Each row comes from the steps of one path. Every step used is in the known rows, and no mark comes twice. Write the path behind each row, first mark first.
Known rows
D/N/P/J/F/V: [ -4.9  19.3 -15.5 -20.6   4.9  32.8 -17.6   8.2  29.1   3.4 -22.4  13.3
 -13.8 -16.8 -25.0  14.3  -2.2 -12.6 -34.1  -3.4  22.5   5.6   2.1]
N/D: [  1.1  -8.6  18.8 -13.3   0.0 -24.5  -2.0   0.5   2.3 -15.8   8.1  -7.4
  28.7  17.4  16.0   3.0  -2.3  -3.6  23.0  -8.3 -14.3   5.6 -14.9]
N/V/J: [-16.8 -10.3  -6.3  11.8  14.7  18.6  27.9  -6.5 -25.4  17.2   3.7 -16.2
  -7.9   4.7 -13.5 -15.9  10.4  14.9 -14.3 -31.9  -5.4 -17.2  -7.5]
N/V/F: [ -9.0 -26.6   2.7  10.2   8.3  28.8   3.8  -0.6  -6.1   6.2 -26.7 -20.6
 -16.9  -5.0 -18.5 -27.1  15.5   8.0  -8.2  -5.3 -20.6 -11.4  -2.2]
F/V/J/D/N: [-21.9  10.6  -2.2  -6.2 -15.3   3.5  -5.7   6.1   0.4  -9.9  33.9   0.1
 -17.8   4.7 -28.8  12.1   9.4   9.1  -2.7 -14.1 -14.4   2.5  17.7]
P/J/N/V/F: [ -0.6  -1.9 -11.2  -3.6  -5.1  41.5  -6.0   0.5 -10.5   6.6 -12.8  -7.5
 -32.9 -39.0   2.9 -24.4  16.1   2.7  -3.1  22.5   9.7   4.1  -2.2]
V/J/P/N/D: [  3.1   1.0  -1.3  -2.1  -1.8 -33.0  21.9  -8.2 -28.4   0.9  37.4  29.1
  39.1  29.3  33.6  -0.6 -30.2  -5.7   7.3   7.9  -6.4 -29.0  -4.8]
P/J/F/V/N: [ 18.2  14.9 -14.6   1.3  10.7  33.0   7.9 -34.4  19.8  11.1 -26.4 -10.1
 -20.8 -21.4 -16.6  34.6  30.8   3.4   0.2  11.0  27.0  26.5 -10.1]
D/N/V: [-24.2 -11.2   5.7  -8.3  11.0  10.0  12.4  51.3  10.3 -16.6   6.6 -24.9
 -12.4 -28.0 -13.3 -30.5   5.9  11.5 -16.2 -21.7 -21.4   0.2   7.9]
N/P: [  8.0  -5.7  -0.4   1.6   7.9   6.8  10.7   4.0  13.4 -12.4  -6.8  17.4
  24.6  21.7   1.5 -10.9  11.2 -12.6  -0.8 -18.4   7.3 -10.4   7.7]
P/N/V/F/J: [ -3.4 -25.6  -1.1  15.2  13.4 -14.8  -3.3  10.9 -16.7  30.2 -20.5 -25.2
  -9.0 -16.2 -12.0 -15.1 -25.8  -2.7 -22.8   4.1 -16.9 -15.0   0.6]
P/J/N: [  8.9  15.5  -2.6 -11.6  -9.6  10.2   2.8  -3.1  14.4  -6.3  10.4  -2.7
 -10.9 -29.7  21.4   2.8  17.1   7.2  21.1  17.2  17.6  17.3   7.3]
D/N/V/F/J: [-25.2 -17.3   2.8   6.3   7.4  -1.7 -14.8  35.0 -18.8  17.6 -17.9 -18.0
 -25.8 -16.9 -24.1 -25.2 -14.0   5.4 -26.6  -6.9 -27.2  -1.9   9.4]
F/V/N/P/J/D: [ 23.0  22.3 -24.6   1.7  -4.4  20.2  10.3 -20.0   2.8 -29.2  32.9  51.2
  -1.7   4.8  -1.4  25.0  25.7 -38.9  -0.7   3.0  42.8  21.2  -1.1]
F/V/J: [ -6.9  -2.2  -4.4   6.8   6.0  12.2  16.3 -32.5   1.6  11.3  -5.0 -11.4
 -10.0  15.9 -32.2  23.7  17.0   0.3  -0.7 -38.0 -14.6  -1.9   4.7]
J/F/V: [ -2.4  -0.4   4.5   0.3   9.3  19.2 -14.5 -26.4  43.8   4.5 -45.1 -37.1
 -15.5   0.8 -35.0  24.5  20.1   9.2   5.6 -17.9  -4.6  14.4  -2.0]
F/V/N/P: [ 22.7  -1.2 -15.2   3.1  14.5  18.4  24.1   0.6  21.3 -24.4  -8.1  21.7
  18.9  14.8 -19.8   4.5  31.8 -30.3  -1.3 -24.5   9.9  12.8  11.3]
N/V/F/J/D: [-13.3 -10.1   3.2  19.9  -2.2  -6.0 -26.9 -11.7 -27.2  10.4  -1.5  -7.9
 -27.7   9.9 -14.2  -8.9  -4.2  -2.3  -3.4  -0.6  -3.9   3.6  -7.7]
N/D/J: [ 12.6  -1.8  23.0 -15.5 -13.1 -22.7   1.3  -9.2  -2.6 -19.4   6.2   8.2
  22.1   3.1  22.2  32.3 -23.3 -12.4   6.6  -2.0  -8.5  10.0 -33.3]
P/J: [  5.5   5.2   0.8  -2.5  -0.5   7.9  15.6 -20.7   1.9   1.8   7.5   3.3
  -9.6 -13.6   9.9  17.5   9.1   3.4   5.1   0.4  10.2   6.2  -4.6]
D/J/P/N: [ 18.9   2.8   7.2   4.4 -11.1 -14.6  31.0  -6.6  12.0 -23.0  12.5  31.3
  11.9 -16.8  23.8  24.8 -26.6 -10.3  -5.4  14.5   0.9 -11.5  -1.5]
J/D/N/V: [-28.1   0.0   7.6  -6.7  -5.9   2.7  -4.1  46.9   4.2 -30.8  33.5 -12.8
 -16.6 -20.6  -5.5 -27.1   7.7  12.3  -7.4  -5.4 -10.7   5.2   5.2]
N/P/J/F: [ 11.2  13.7 -13.2  -4.4   8.6  29.4  -9.1 -23.0  11.5  18.8 -25.9  16.5
   5.4   4.2   6.1   5.3   1.8  -1.5 -15.0  11.8  41.0  -9.6 -11.3]

Write each row's path
[ 10.3   8.7  10.5   9.2 -14.1   1.8  24.0 -25.3   7.8 -28.7   4.4  36.8
  -2.5   2.8  15.3  30.1  -6.1  -8.5   0.4  -5.4   1.2   4.6  -8.4] | D/J/P
[ -5.1  -2.0  -1.2 -11.9   3.2   4.6   7.3  47.8  18.0 -17.7   4.3  17.9
  21.6   3.1   0.1 -26.2   0.9  -3.8 -13.5 -10.5  -4.5  -9.3  22.2] | D/N/P
[  2.7 -14.6   8.2  17.2   0.8 -12.2 -16.4 -21.4 -10.4  28.9 -30.4  -9.5
  -9.1  14.9 -11.5   6.4  -4.6   2.3   6.1   2.4 -16.6  -0.1   8.0] | V/F/J
[  1.1   5.9   5.1 -15.1  -8.1 -15.9  -4.9   2.2 -16.9   3.5  20.0  -6.2
  25.3  17.5  24.8 -11.5   1.8   9.3  29.4   6.3  -3.5  -2.8  -2.8] | V/J/N/D
[  8.5  -9.5  -0.9  21.2  -1.3 -27.3  -2.0 -13.3 -10.9  16.4  -9.9  19.6
   2.3  11.4   9.3   1.4 -27.4  -8.0   0.9  20.5 -12.2 -16.4  18.3] | V/F/J/P/N
[ 18.7   0.7  12.6 -21.8  -5.9 -20.8 -18.9 -10.8  27.4  -1.4 -25.9 -19.4
  15.4 -18.3  -4.2  50.4 -39.9 -14.1 -11.8  11.2  -1.9   6.0 -37.2] | P/N/D/J/F/V
[-20.3   8.1   2.3  -2.6 -15.7  -4.3  -0.4  20.6 -15.5  -0.7  42.0   4.4
  -1.8   7.9  -0.2 -11.0   3.9  29.0   5.0   7.9  -7.4 -13.7  19.4] | V/J/D/N
[  6.1   3.7  15.2 -22.7  -8.9 -22.9 -15.4  17.5  14.2 -23.9  11.1 -13.3
  25.3   2.9  28.7 -10.5   6.0  -0.4  39.4   8.8  -7.1  16.0  -2.6] | J/N/D
[ -0.1   5.8  -2.7   0.9  -6.0   8.6   8.9  -1.7  -1.7  11.4   5.5 -14.0
   3.2   3.6   8.1 -13.8  19.4  24.2  20.8   3.6   0.6  -7.3  17.1] | V/J/N
[ -2.4  10.1   4.4  18.8   4.7 -28.6   6.4 -23.7  -2.6  -7.7   5.6  21.8
  -4.9  25.6   6.2  17.6  -6.7 -10.1  11.6 -20.9  -0.6  11.7   7.9] | F/J/P
[ -1.8 -31.7  -1.5   6.2   8.9  13.1  10.0  17.9  -1.6  13.5 -18.1 -25.4
  -0.6 -25.0  -7.5 -31.4  -5.3   7.0 -16.4  13.8 -20.0 -26.4   3.1] | P/N/V/F
[ 14.5  -5.0  -3.9   5.0  10.6  10.6  25.9  -6.4  24.1 -20.1  -7.8 -10.4
  -1.9  -3.5 -22.0  17.3  37.6  -7.2  15.3 -19.1  -7.7  24.2  10.0] | F/V/N
[-18.8   1.3 -11.2  19.2  10.4  19.9  37.1 -20.1 -27.9  -0.7  17.2  18.4
 -10.2  19.7  -3.7 -15.0   8.4   4.2 -13.3 -32.0   0.1 -17.5  -3.9] | N/V/J/P
[ 27.1  16.2 -23.3   3.1  13.4  34.5  11.0 -11.3   1.8  15.8 -18.6  24.6
  15.2  -1.0  14.3  -0.9  18.6  -1.0  -9.7  27.8  52.0  -0.2  -6.8] | V/N/P/J/F
[-24.2  13.2  -4.0 -12.9  -9.4  10.7  -0.3  30.2  -9.1 -21.5  47.2   5.7
 -31.6 -37.4   4.7 -10.4   0.2   5.4 -16.3   7.5  10.9   8.3  -5.5] | P/J/D/N/V
[ -9.2  -9.4 -10.7   8.6  21.5  14.4  13.0   3.2 -10.2  45.6 -20.1 -41.5
   1.3 -14.9 -10.2 -20.4 -10.5  32.4 -27.0   4.0   7.2 -36.3 -11.3] | P/N/V/J/F
[-19.9   0.6  -4.0  14.1   0.5  11.2  11.2 -12.1 -29.8   3.5  33.3  -5.2
 -14.0  11.7  -6.9 -13.7  10.2  14.3  -3.6 -16.5   4.8 -14.2  -9.9] | N/V/J/D
[ -6.8   1.2  -1.9   3.5 -15.1 -13.3 -40.5  26.8 -15.6   2.2   7.7  33.8
   0.8  24.0  -5.3 -18.0 -18.3 -11.3 -13.5  19.4   0.4  -8.8  22.9] | V/F/J/D/N/P
[ 12.7  -1.0  -7.8   5.9  -4.4  -1.0 -29.2   5.2  -3.7  13.9 -26.7  15.0
   7.1  19.6   1.3 -21.5  -2.2 -16.8   4.5  12.1   7.9  -0.9  20.8] | V/F/J/N/P
[  8.7  13.6  -5.3   1.7   2.0 -19.4 -15.8  15.3   9.0  -2.1  -5.3  12.0
  14.2  14.4   9.4  -9.2  -1.9 -19.5   8.0  -9.7  18.3  10.4  14.5] | F/J/N/P
[ 17.0   8.5  12.2  -7.5 -20.9   2.3   3.9   3.7  22.8 -19.7  -7.0  -4.3
  -2.4 -28.1  15.7  14.6   4.0   6.1  14.0  11.2   2.8  13.9  -0.6] | D/J/N
[-14.5  -2.3  10.7   5.3 -18.0 -21.8 -36.7  18.0 -13.0   7.9   8.1   0.4
 -18.0   4.2  -6.6  -6.0 -12.7  12.0   3.0  24.5 -18.2   4.2  21.2] | V/F/J/D/N
[  6.4   4.5   8.4   0.0   3.2 -68.1  -2.3   0.0 -12.0  -9.1  27.9  24.0
  31.9  23.5  34.1  15.1 -44.4 -25.2  11.2   0.9  -5.9   0.1  -8.2] | F/J/P/N/D
[  4.3  -3.6   4.2   8.1  -7.7  -9.7 -28.9  -3.8  -1.0  19.4 -27.4 -16.8
 -12.2   0.8  -0.1  -9.9   3.0   7.2  21.9  17.5  -8.2  10.4  20.8] | V/F/J/N
[ 11.5   4.0  20.9 -14.5  -9.6  -9.9 -19.3 -18.5   8.0   3.7 -26.0 -10.6
  16.9   2.6  16.0  32.0 -25.4   5.2   2.9  14.6   6.0   5.9 -42.3] | N/D/J/F
[-30.9  -1.5  -7.5   0.6  14.4  29.1   2.0  26.7 -10.9  32.1 -17.1 -34.4
 -15.2 -13.5 -23.2 -30.8  -0.9  42.5 -31.4  -8.3  -3.8 -21.3  -2.2] | D/N/V/J/F
[  2.2   2.9  -5.9  -6.2   0.9 -25.7  16.7 -21.9 -11.7 -10.0  29.3  26.3
  23.6  26.6   5.8  22.6 -24.7 -24.3   1.6 -14.7 -13.8 -13.0  -6.4] | F/V/J/P/N/D
[ 18.1  15.8  -7.5 -14.8   7.6   8.2  -7.3 -30.0   5.9   3.8 -13.4  -2.5
   1.3  -6.6  -0.1  37.5  11.0 -10.7   7.7  13.7  22.7  30.9 -30.4] | P/J/F/V/N/D
[ -7.7  -3.0   0.5  -3.8   6.1  14.1   5.1  24.8  17.6 -19.9  -1.5 -30.6
 -11.7 -26.0   1.4 -31.3  23.8   7.7  10.2 -12.3  -3.5  11.1   4.5] | J/N/V
[ 10.5 -14.8  14.6 -17.2   2.4 -41.1   2.4  20.6   7.3  -9.5  17.1 -12.8
  41.8  -1.2  26.0  -1.3 -21.5  -5.2  16.4  10.4 -16.8  -9.0  -7.9] | P/N/D
[ -0.8  -4.5  10.1  18.4 -14.4 -19.2 -33.7 -24.7 -16.1  14.7  -2.0   1.9
 -15.3  24.0  -4.3   8.5  -3.4   2.8  16.3  16.8  -4.6   4.1   6.5] | V/F/J/D
